Each row was made from one walk, in order. Every step used is in the known rows, and no mark comes twice. Write each row's walk.
Known rows:
P > M > V: 4	-9	11	-4	7	-3	0	8	-4	-22	-1	5	5	-14	2	25	4	-14	-2	19	0	-4	-6	14	-4
Y > U: 8	-10	8	-7	-5	1	0	-5	-2	-15	-7	-3	4	0	2	8	-10	6	-3	4	-6	-6	2	7	-9
H > V: 6	-4	7	2	-7	8	-11	-7	2	-14	-6	2	10	3	-3	21	4	-2	-2	13	-8	-6	-7	6	-6
D > N: 4	6	1	2	-10	-8	2	-4	-4	-10	2	-2	15	9	-9	11	-9	-3	-5	5	-3	12	-7	-5	-5
P > Y: 4	-3	10	-10	-2	10	-9	2	2	-7	8	1	2	-2	7	11	-10	2	4	17	1	0	-8	13	-7
Y > L > M: 10	-13	13	6	-12	1	-22	-3	3	-14	16	1	0	-15	-4	17	-11	4	0	14	-2	5	-16	-4	0
C > L > M > V > Y: 7	-24	8	8	3	-11	-9	9	7	-39	3	-2	14	-23	-5	12	-9	-3	-15	11	-11	-1	-12	9	-4
U > C > L: -3	-9	12	-2	2	-8	-7	4	0	-12	3	3	9	8	-14	6	-10	1	-18	3	-10	7	-6	-1	7
H > V > Y > L: 8	-18	9	13	-9	12	-18	-8	13	-28	3	3	7	-15	-1	16	-4	-5	1	19	-5	2	-7	6	-9
V > Y > U > C: 8	-20	8	4	5	-1	-8	-6	0	-26	-6	-2	16	-11	1	-2	-20	5	-16	3	-6	-2	-6	3	-11
C > L > M > V > Y > U > H: 15	-29	5	2	6	-8	-23	2	6	-45	-6	-17	12	-26	-1	8	-10	1	-17	14	-14	-17	-8	8	-16
D > E > L > Y: -15	-14	9	-18	2	1	-10	-15	3	-8	19	-4	7	-14	-6	20	-16	21	-4	-6	4	3	-13	-6	-1
L > M > V > Y > U > C: 20	-29	10	9	10	-8	-15	3	0	-33	0	0	24	-34	2	7	-18	1	-23	10	-9	-9	-20	5	-15
M > L > Y > V: 7	-5	13	-3	-9	-7	-21	11	-1	-23	-6	0	19	-15	0	17	-20	1	-17	3	0	-1	-1	15	-6
P > M > V > Y: 4	-16	9	5	10	-3	-2	5	0	-37	-2	2	9	-24	6	19	-2	-15	-2	17	2	-2	-5	15	-7
Y > V: 5	1	16	-1	-7	-4	-11	3	-9	-17	-6	1	10	-2	0	10	-12	-9	-4	10	3	5	-1	10	-2
V > Y: 1	-13	5	6	-1	1	-8	-4	1	-29	-1	-4	10	-7	-2	7	-16	-1	0	4	1	4	-2	6	-6
E > L > M > V: 12	-23	6	-2	0	-12	-13	1	-8	-18	23	6	8	-28	-15	26	-17	7	-4	14	1	-2	-12	6	-6
C > L > M > V: 6	-15	11	1	-1	-12	-7	12	1	-23	5	1	10	-13	-9	19	-4	-4	-14	11	-12	-4	-12	6	0
L > Y > U: 1	-12	15	-9	-6	0	-12	-10	0	-18	-8	-8	13	-11	8	15	-10	10	-11	-4	-8	-11	-3	8	-14
C > L > Y > V: -6	-2	27	-5	-8	-12	-18	2	1	-22	-7	-3	16	-4	0	13	-9	-3	-19	1	-5	3	-4	12	0
L > M: 7	-6	11	4	-7	-3	-17	-4	-3	-15	6	-1	8	-8	-2	16	-10	7	-4	7	-3	-2	-16	-3	-1
D > E > L > Y > U > H: -5	-21	5	-26	6	3	-23	-22	2	-14	9	-20	3	-17	0	18	-15	26	-6	-2	0	-12	-7	-5	-14
H > V > Y > L > M: 16	-19	11	18	-12	10	-29	-11	14	-29	6	3	9	-25	2	20	-4	2	-3	21	-7	-2	-22	-1	-7
E > L > M > V > Y > U: 21	-36	4	-1	2	-10	-9	-5	-1	-33	14	3	12	-41	-4	15	-24	12	-8	13	-2	-11	-9	12	-19
U > H > V > Y: 6	-14	1	9	0	8	-33	-12	4	-35	-9	-14	12	-7	-2	15	0	-4	-1	16	-4	-12	-6	3	-14
U > C > V > Y > L > M: 6	-21	20	15	2	-4	-30	0	5	-25	20	2	7	-34	-7	10	-15	-2	-12	12	1	17	-22	2	8
L > M > V: 12	-13	9	4	0	-8	-13	7	-5	-21	7	1	13	-21	-4	22	-7	-4	-7	13	-4	-5	-15	5	-7
Y > L: 4	-12	10	1	-9	5	-11	0	2	-13	11	1	-3	-5	-7	15	-10	-3	5	11	-1	11	-2	2	-2
H > V > Y > U: 14	-16	4	5	-5	10	-7	-12	9	-29	-16	-1	13	-10	8	9	-2	3	-6	13	-11	-14	-3	11	-17

Which walk is each row?
9	-20	9	5	1	2	-7	-8	14	-28	-15	4	17	-4	-1	2	-3	3	-25	10	-21	-10	-9	8	-8
H > V > Y > U > C > L
2	-11	3	-6	-6	-3	-14	5	3	-21	2	-2	15	-13	-5	20	-18	9	-12	-1	-5	-3	-2	7	-7
M > L > Y
9	-19	0	-1	2	4	-22	-11	0	-36	-10	-20	5	-11	3	2	-15	4	-2	7	-4	-11	3	5	-18
V > Y > U > H
16	-16	0	-9	-7	8	-33	-7	9	-27	-16	-13	15	-14	2	24	-3	12	-17	9	-16	-28	-3	10	-22
M > L > Y > U > H > V
18	-25	7	6	2	-4	-9	2	2	-37	-4	-3	17	-33	6	11	-14	1	-11	13	-8	-12	-11	11	-18
L > M > V > Y > U
4	-17	7	-3	6	2	-21	-7	-2	-36	-6	-20	1	-19	2	5	-10	-1	-1	7	0	-4	7	16	-10
C > V > Y > U > H
13	-27	9	3	2	-10	-4	5	9	-38	-4	-2	13	-25	2	7	-11	1	-18	10	-16	-12	-8	13	-12
C > L > M > V > Y > U
-1	-20	18	9	5	1	-18	4	3	-24	16	1	4	-24	-10	8	-15	-10	-7	10	2	23	-7	8	6
U > C > V > Y > L
-2	-22	21	-15	4	-11	-17	-10	-6	-11	16	1	10	-26	-9	17	-19	15	-19	-3	2	2	-5	13	-4
E > L > Y > U > C > V
20	-28	3	4	7	-4	-28	-2	-1	-43	-4	-19	15	-33	4	11	-12	0	-9	16	-7	-17	-10	7	-23
L > M > V > Y > U > H
7	-1	18	-5	-4	-6	-20	8	1	-24	-8	5	13	-19	10	22	-9	-3	-16	11	2	-4	-6	17	-1
P > M > L > Y > V
14	-20	13	6	-5	-2	-17	9	1	-20	16	2	6	-29	-7	24	-8	-7	-3	20	-4	3	-15	5	-6
Y > L > M > V
-4	-13	13	7	10	-5	-14	3	-2	-26	6	-2	12	-16	-8	5	-14	-7	-11	3	2	15	-6	10	5
U > C > V > Y
15	-21	14	-2	6	-14	-8	9	1	-20	0	4	16	-16	-6	11	-8	2	-30	10	-19	-9	-16	5	-6
Y > U > C > L > M > V
8	-5	1	-6	-1	-1	-3	7	2	-19	0	7	-1	-5	0	18	-7	1	-2	14	-3	-3	-1	10	2
P > M > L
3	-19	8	8	-6	5	-13	-3	7	-28	9	-2	2	-16	-4	9	-17	-3	4	11	2	11	-2	3	-6
V > Y > L
12	-24	12	2	17	-5	-2	3	0	-34	-8	3	15	-27	9	10	-6	-9	-18	15	-4	-8	-10	15	-12
P > M > V > Y > U > C
5	-14	11	-8	2	-6	-1	1	1	-14	-6	2	7	6	-7	1	-11	6	-22	1	-15	-2	-4	3	-1
Y > U > C > L
11	-23	13	6	2	-9	-15	-5	8	-29	-3	-1	16	-14	-1	-2	-18	12	-27	3	-16	-5	-18	-2	-3
V > Y > U > C > L > M
9	-20	3	11	-5	14	-37	-12	11	-34	1	-12	5	-15	-4	18	-2	-6	3	22	-4	-3	-7	2	-13
U > H > V > Y > L
6	-26	8	10	2	1	-8	10	5	-35	11	0	7	-29	-6	15	-13	-15	0	17	-1	10	-1	14	-12
M > V > Y > L
-5	-11	10	4	3	-2	-8	0	-1	-30	3	-3	5	-16	-4	8	-11	-7	1	5	4	11	2	16	2
C > V > Y
0	-14	4	-12	0	1	-12	-13	2	-5	24	1	1	-15	-8	15	-16	23	0	4	2	2	-21	-14	5
D > E > L > M
14	-11	17	-3	-12	12	-24	0	9	-8	21	4	-3	-20	8	17	-11	6	3	25	0	3	-22	5	-3
P > Y > L > M
